What can hang from each mark:
pigom: mumen
kosu: gevu mepa mumen
pesa: gevu mepa
funol: mumen
buvit: mumen
mepa: funol pigom
mumen: funol kosu pesa pigom

Every row comes from one small tree of marks. The marks that hang from a mark follow it in brackets, in alphabetical order. Every link used is in the known rows. Which tree was each row made from?
Known rows:
kosu(gevu mepa mumen(pigom)): [-0.07 -0.25  0.24  0.24 -0.09  0.23  0.26  0.05  0.07  0.03 -0.12  0.65
 -0.30  0.36 -0.21  0.07  0.01 -0.01 -0.04 -0.10  0.20  0.22 -0.05]
kosu(gevu mepa(pigom) mumen(pesa)): [ 0.15 -0.09  0.15  0.22 -0.20  0.22  0.39  0.11  0.26 -0.11 -0.08  0.59
 -0.27  0.24 -0.42  0.00 -0.09  0.09  0.00 -0.13  0.09  0.26 -0.01]
funol(mumen(kosu)): [-0.47 -0.23  0.10 -0.10  0.17  0.36 -0.22 -0.17  0.07 -0.11 -0.12  0.35
 -0.38  0.30 -0.11 -0.01  0.03 -0.12 -0.10 -0.17  0.32  0.16 -0.09]
pesa(gevu mepa(funol(mumen) pigom)): [-0.23 -0.06  0.18 -0.15  0.19  0.19  0.17  0.05  0.15 -0.11 -0.10  0.10
 -0.44  0.27 -0.13 -0.10  0.17  0.20  0.16 -0.08  0.30  0.04  0.18]
pesa(gevu mepa(funol pigom)): [-0.21  0.04  0.17 -0.20  0.17  0.13  0.23 -0.13  0.09 -0.10 -0.02  0.11
 -0.29  0.31  0.04 -0.11  0.24  0.21  0.21  0.01  0.38  0.09  0.22]
pesa(gevu mepa(funol(mumen))): [-0.37 -0.32  0.10 -0.20  0.21  0.24  0.17  0.01  0.07 -0.09 -0.21  0.17
 -0.38  0.30 -0.12 -0.11  0.19  0.10  0.10 -0.14  0.33  0.04  0.19]
kosu(gevu mepa(funol(mumen) pigom)): [ 0.14  0.08  0.24  0.19  0.22  0.25  0.21  0.09  0.08 -0.09 -0.16  0.47
 -0.40  0.23 -0.40 -0.08 -0.05  0.13  0.04 -0.15  0.23  0.24 -0.15]
kosu(mepa(pigom)): [-0.22  0.13  0.19  0.09 -0.01  0.15  0.13 -0.04  0.20 -0.17 -0.11  0.39
 -0.30  0.31 -0.05 -0.05 -0.08  0.01  0.03  0.01  0.28  0.23 -0.01]
pesa(mepa): [-0.46 -0.23  0.12 -0.16  0.16  0.23  0.07 -0.26  0.00 -0.11 -0.21  0.25
 -0.18  0.36 -0.01 -0.09  0.10 -0.03  0.11 -0.14  0.32  0.13  0.14]
pesa(gevu mepa(funol pigom(mumen))): [-0.14 -0.03  0.20 -0.18  0.10  0.16  0.27  0.00  0.13  0.01 -0.09  0.14
 -0.38  0.29  0.08 -0.11  0.28  0.20  0.25 -0.04  0.26  0.07  0.07]
mepa(funol(mumen) pigom): [-0.16  0.08  0.28  0.00  0.25  0.19 -0.13  0.00  0.07 -0.10 -0.16  0.24
 -0.43  0.24 -0.12 -0.06  0.04  0.09 -0.01 -0.09  0.22  0.16 -0.06]
kosu(gevu mumen(pigom)): [-0.15 -0.26  0.31  0.10  0.04  0.31  0.07 -0.07  0.01  0.08 -0.12  0.53
 -0.29  0.38 -0.11  0.11  0.05 -0.02 -0.08 -0.11  0.23  0.19 -0.04]
mumen(funol): [-0.18 -0.19  0.15 -0.09  0.22  0.30 -0.09 -0.01  0.00 -0.04 -0.30  0.44
 -0.20  0.33  0.20  0.02  0.21 -0.04 -0.01 -0.02  0.21  0.14 -0.05]
mumen(funol kosu(mepa) pesa pigom): [ 0.20 -0.12  0.12  0.12 -0.18  0.14  0.16  0.02  0.17 -0.07 -0.14  0.48
 -0.22  0.31  0.04 -0.03  0.39 -0.02  0.03 -0.04  0.04  0.18 -0.01]
buvit(mumen(pesa(gevu mepa) pigom)): [-0.31 -0.21  0.23 -0.08 -0.16  0.23  0.34  0.11  0.39 -0.09 -0.45  0.04
 -0.26  0.34  0.17 -0.09  0.16  0.05  0.17 -0.19  0.07  0.02  0.20]
buvit(mumen(funol kosu(gevu) pigom)): [ 0.11 -0.11  0.32  0.04  0.24  0.44 -0.06  0.00  0.05  0.12 -0.33  0.43
 -0.28  0.32  0.26  0.05  0.31 -0.02  0.07 -0.14  0.15  0.12 -0.28]
mepa(funol(mumen(kosu)) pigom): [-0.14  0.07  0.19 -0.06  0.25  0.20 -0.22 -0.15  0.04 -0.10  0.03  0.26
 -0.46  0.23 -0.16 -0.06  0.15  0.08  0.01 -0.08  0.29  0.17 -0.09]
funol(mumen(kosu pesa)): [-0.31 -0.26  0.07 -0.07 -0.01  0.32 -0.09 -0.12  0.19 -0.15 -0.17  0.32
 -0.31  0.27 -0.26 -0.05  0.03 -0.10 -0.10 -0.22  0.17  0.18 -0.02]
pigom(mumen): [-0.39 -0.20  0.20 -0.07  0.08  0.30 -0.04 -0.08  0.09  0.02 -0.30  0.38
 -0.29  0.34  0.12 -0.01  0.04 -0.10 -0.01 -0.11  0.20  0.17 -0.16]
buvit(mumen(kosu(gevu) pesa pigom)): [-0.02 -0.07  0.30  0.07  0.00  0.40  0.09 -0.13  0.21  0.01 -0.32  0.30
 -0.21  0.32 -0.01 -0.03  0.09 -0.03  0.01 -0.25  0.12  0.19 -0.18]
pesa(gevu mepa): [-0.53 -0.26  0.08 -0.25  0.08  0.27  0.23 -0.14  0.12 -0.12 -0.17  0.20
 -0.22  0.39  0.06 -0.06  0.10  0.00  0.10 -0.05  0.41  0.08  0.24]
mepa(funol(mumen(kosu pesa(gevu)))): [-0.22 -0.24  0.03 -0.17  0.04  0.29  0.05 -0.04  0.18 -0.13 -0.09  0.25
 -0.35  0.25 -0.19 -0.09  0.20  0.07 -0.08 -0.10  0.30  0.13  0.07]
mepa(funol pigom): [-0.12  0.17  0.27 -0.05  0.23  0.13 -0.08 -0.17  0.02 -0.08 -0.07  0.27
 -0.28  0.29  0.04 -0.07  0.12  0.12  0.05  0.03  0.32  0.20 -0.02]
mumen(funol kosu(gevu mepa(pigom))): [ 0.28  0.07  0.14  0.10  0.15  0.33  0.17 -0.04  0.04 -0.03  0.01  0.59
 -0.25  0.27 -0.09 -0.01  0.22  0.04  0.10 -0.01  0.28  0.23 -0.19]
buvit(mumen): [-0.49 -0.12  0.21 -0.06  0.16  0.34 -0.11 -0.02  0.16 -0.10 -0.47  0.31
 -0.27  0.31  0.22 -0.05 -0.08 -0.07  0.00 -0.14  0.23  0.13 -0.11]

Which tree is each row?
[-0.21 -0.22  0.08 -0.08 -0.10  0.30  0.00 -0.18  0.16 -0.01 -0.17  0.36
 -0.24  0.29 -0.04 -0.06  0.16 -0.08  0.00 -0.16  0.14  0.20 -0.14]  pigom(mumen(kosu pesa))
[-0.07 -0.21  0.16 -0.03  0.06  0.33  0.01  0.22  0.21 -0.09 -0.62  0.34
 -0.21  0.24  0.24 -0.05  0.18  0.00  0.06 -0.17 -0.03  0.09 -0.08]  buvit(mumen(funol pesa))
[-0.21  0.16  0.15  0.06 -0.01  0.24 -0.01 -0.02  0.27 -0.15 -0.17  0.36
 -0.37  0.24  0.09 -0.09 -0.01 -0.01  0.12 -0.06  0.21  0.17 -0.15]  buvit(mumen(kosu(mepa(pigom))))
[ 0.09 -0.01  0.14  0.12 -0.14  0.04  0.16 -0.16  0.10 -0.09 -0.03  0.39
 -0.23  0.31 -0.14 -0.12  0.32  0.06  0.02 -0.06  0.18  0.23  0.02]  mumen(kosu(mepa(funol)) pesa pigom)
[-0.28 -0.41  0.14 -0.08 -0.29  0.13  0.36  0.06  0.26 -0.06 -0.12  0.24
 -0.29  0.36 -0.07  0.00  0.24  0.08  0.07 -0.11  0.11  0.04  0.35]  kosu(mumen(pesa(gevu mepa) pigom))
[ 0.29 -0.15  0.24  0.04  0.06  0.34  0.11 -0.13  0.06  0.06 -0.14  0.43
 -0.15  0.34 -0.03  0.04  0.39  0.01  0.00 -0.13  0.13  0.20 -0.13]  mumen(funol kosu(gevu) pesa pigom)
[-0.14 -0.31  0.08 -0.19 -0.05  0.18  0.39  0.00  0.15 -0.02 -0.27  0.18
 -0.25  0.30 -0.04 -0.15  0.33  0.15  0.19 -0.17  0.14  0.08  0.14]  pigom(mumen(pesa(gevu mepa(funol))))
[ 0.23 -0.14  0.09  0.16 -0.23  0.09  0.22  0.33  0.23 -0.12 -0.15  0.58
 -0.32  0.20 -0.12  0.01  0.20  0.11  0.05 -0.03 -0.08  0.16  0.05]  kosu(mepa(pigom) mumen(funol pesa))
[-0.19 -0.32  0.01  0.12 -0.27  0.14  0.22  0.10  0.19 -0.16 -0.20  0.58
 -0.25  0.26 -0.23 -0.03 -0.01 -0.02 -0.06 -0.13  0.07  0.21  0.11]  kosu(mepa mumen(pesa))
[-0.11 -0.22  0.05 -0.17 -0.02  0.40  0.07  0.16  0.31 -0.07 -0.37  0.32
 -0.26  0.25  0.31 -0.03  0.30  0.01  0.05 -0.08  0.14  0.05 -0.03]  buvit(mumen(funol kosu pesa(gevu)))
[-0.09 -0.25  0.10 -0.12  0.14  0.34 -0.15 -0.06  0.00  0.09 -0.18  0.49
 -0.30  0.30  0.24  0.00  0.38 -0.08  0.05 -0.07  0.17  0.13 -0.24]  pigom(mumen(funol kosu))
[-0.37 -0.18  0.02 -0.21 -0.09  0.31  0.12 -0.22  0.26 -0.14 -0.05  0.27
 -0.20  0.34 -0.01 -0.04  0.11 -0.04 -0.08 -0.01  0.37  0.16  0.11]  mumen(kosu pesa(gevu))
[-0.03 -0.41  0.07 -0.02 -0.08  0.22  0.02  0.16  0.10 -0.05 -0.28  0.54
 -0.25  0.25  0.00  0.04  0.27  0.03 -0.04 -0.10 -0.02  0.12  0.06]  kosu(mumen(funol pesa))
[-0.34 -0.36  0.09 -0.08  0.01  0.25  0.16 -0.02  0.18 -0.16 -0.35  0.20
 -0.28  0.28 -0.30 -0.10  0.05 -0.01  0.07 -0.33  0.05  0.10  0.15]  funol(mumen(pesa(mepa)))
[-0.12 -0.03  0.15 -0.12  0.25  0.16 -0.07 -0.19 -0.03 -0.10  0.05  0.17
 -0.42  0.22 -0.22 -0.13  0.27  0.14  0.18 -0.18  0.26  0.11  0.02]  pesa(mepa(funol(mumen(kosu)) pigom))
[-0.15 -0.06  0.29  0.01  0.16  0.36 -0.02 -0.36 -0.01  0.05 -0.01  0.40
 -0.21  0.42 -0.04  0.04  0.13 -0.07 -0.05 -0.09  0.38  0.24 -0.15]  mumen(kosu(gevu) pigom)
[ 0.21 -0.01  0.16 -0.03 -0.06  0.26  0.00  0.03  0.21  0.03 -0.13  0.37
 -0.31  0.23  0.10 -0.02  0.37  0.05  0.11 -0.08 -0.03  0.15 -0.19]  mepa(pigom(mumen(funol kosu pesa)))
[ 0.14  0.02  0.19  0.12 -0.01  0.19  0.15  0.25  0.19  0.01 -0.25  0.52
 -0.37  0.25  0.14 -0.02  0.20  0.04  0.15 -0.01  0.02  0.16 -0.20]  kosu(mepa(pigom(mumen(funol))))
[ 0.05 -0.24  0.26  0.00 -0.03  0.19  0.19  0.19  0.21 -0.02 -0.57  0.18
 -0.22  0.29  0.23 -0.07  0.39  0.07  0.24 -0.25 -0.15  0.01  0.06]  buvit(mumen(funol pesa(mepa) pigom))
[-0.27 -0.17  0.11 -0.11  0.27  0.27 -0.24 -0.19 -0.06 -0.07 -0.08  0.35
 -0.39  0.26 -0.14 -0.07  0.18  0.00 -0.05 -0.14  0.32  0.17 -0.08]  mepa(funol(mumen(kosu)))
[-0.08  0.00  0.20 -0.07  0.02  0.20  0.16  0.15  0.34 -0.16 -0.17  0.14
 -0.40  0.23 -0.19 -0.08  0.05  0.17 -0.02 -0.06  0.18  0.12  0.10]  mepa(funol(mumen(pesa(gevu))) pigom)
[-0.29 -0.13  0.24 -0.06 -0.15  0.22  0.24 -0.01  0.35 -0.08 -0.22  0.18
 -0.21  0.40  0.09  0.01  0.09 -0.01 -0.08  0.01  0.24  0.14  0.17]  mumen(pesa(gevu) pigom)
[ 0.06  0.09  0.14  0.07  0.06  0.24 -0.02  0.17  0.22 -0.09 -0.24  0.46
 -0.38  0.20  0.24 -0.06  0.21  0.03  0.16 -0.04  0.11  0.12 -0.20]  buvit(mumen(funol kosu(mepa(pigom))))
[-0.24 -0.21  0.29  0.08 -0.08  0.23  0.03  0.05  0.27 -0.10 -0.35  0.23
 -0.33  0.33 -0.16 -0.01  0.02 -0.06 -0.11 -0.21  0.03  0.15  0.02]  funol(mumen(pesa pigom))
[-0.27 -0.17  0.04  0.02 -0.06  0.27  0.07 -0.12  0.09 -0.02 -0.10  0.53
 -0.32  0.31 -0.01 -0.07  0.12 -0.12  0.04 -0.10  0.26  0.21 -0.19]  pigom(mumen(kosu(mepa)))
[ 0.14 -0.20  0.13  0.17  0.08  0.28  0.32  0.09  0.11 -0.11 -0.33  0.51
 -0.26  0.24 -0.51 -0.11 -0.02  0.06 -0.02 -0.27  0.13  0.25 -0.07]  kosu(gevu mepa(funol(mumen(pesa))))
[-0.15 -0.11  0.07  0.04  0.11  0.38  0.16 -0.25  0.01 -0.07 -0.03  0.59
 -0.18  0.35 -0.23 -0.04  0.00 -0.08 -0.03 -0.11  0.44  0.28 -0.15]  mumen(kosu(gevu mepa))
[-0.11 -0.12  0.34  0.03  0.15  0.28 -0.11  0.20  0.14  0.03 -0.53  0.31
 -0.31  0.32  0.44  0.03  0.25 -0.03  0.07 -0.08  0.04  0.06 -0.13]  buvit(mumen(funol pigom))
[-0.01 -0.08  0.15  0.10  0.22  0.26  0.24 -0.12 -0.07 -0.06 -0.18  0.57
 -0.18  0.33 -0.23 -0.08  0.03  0.06  0.03 -0.10  0.37  0.28 -0.11]  kosu(gevu mepa(funol))
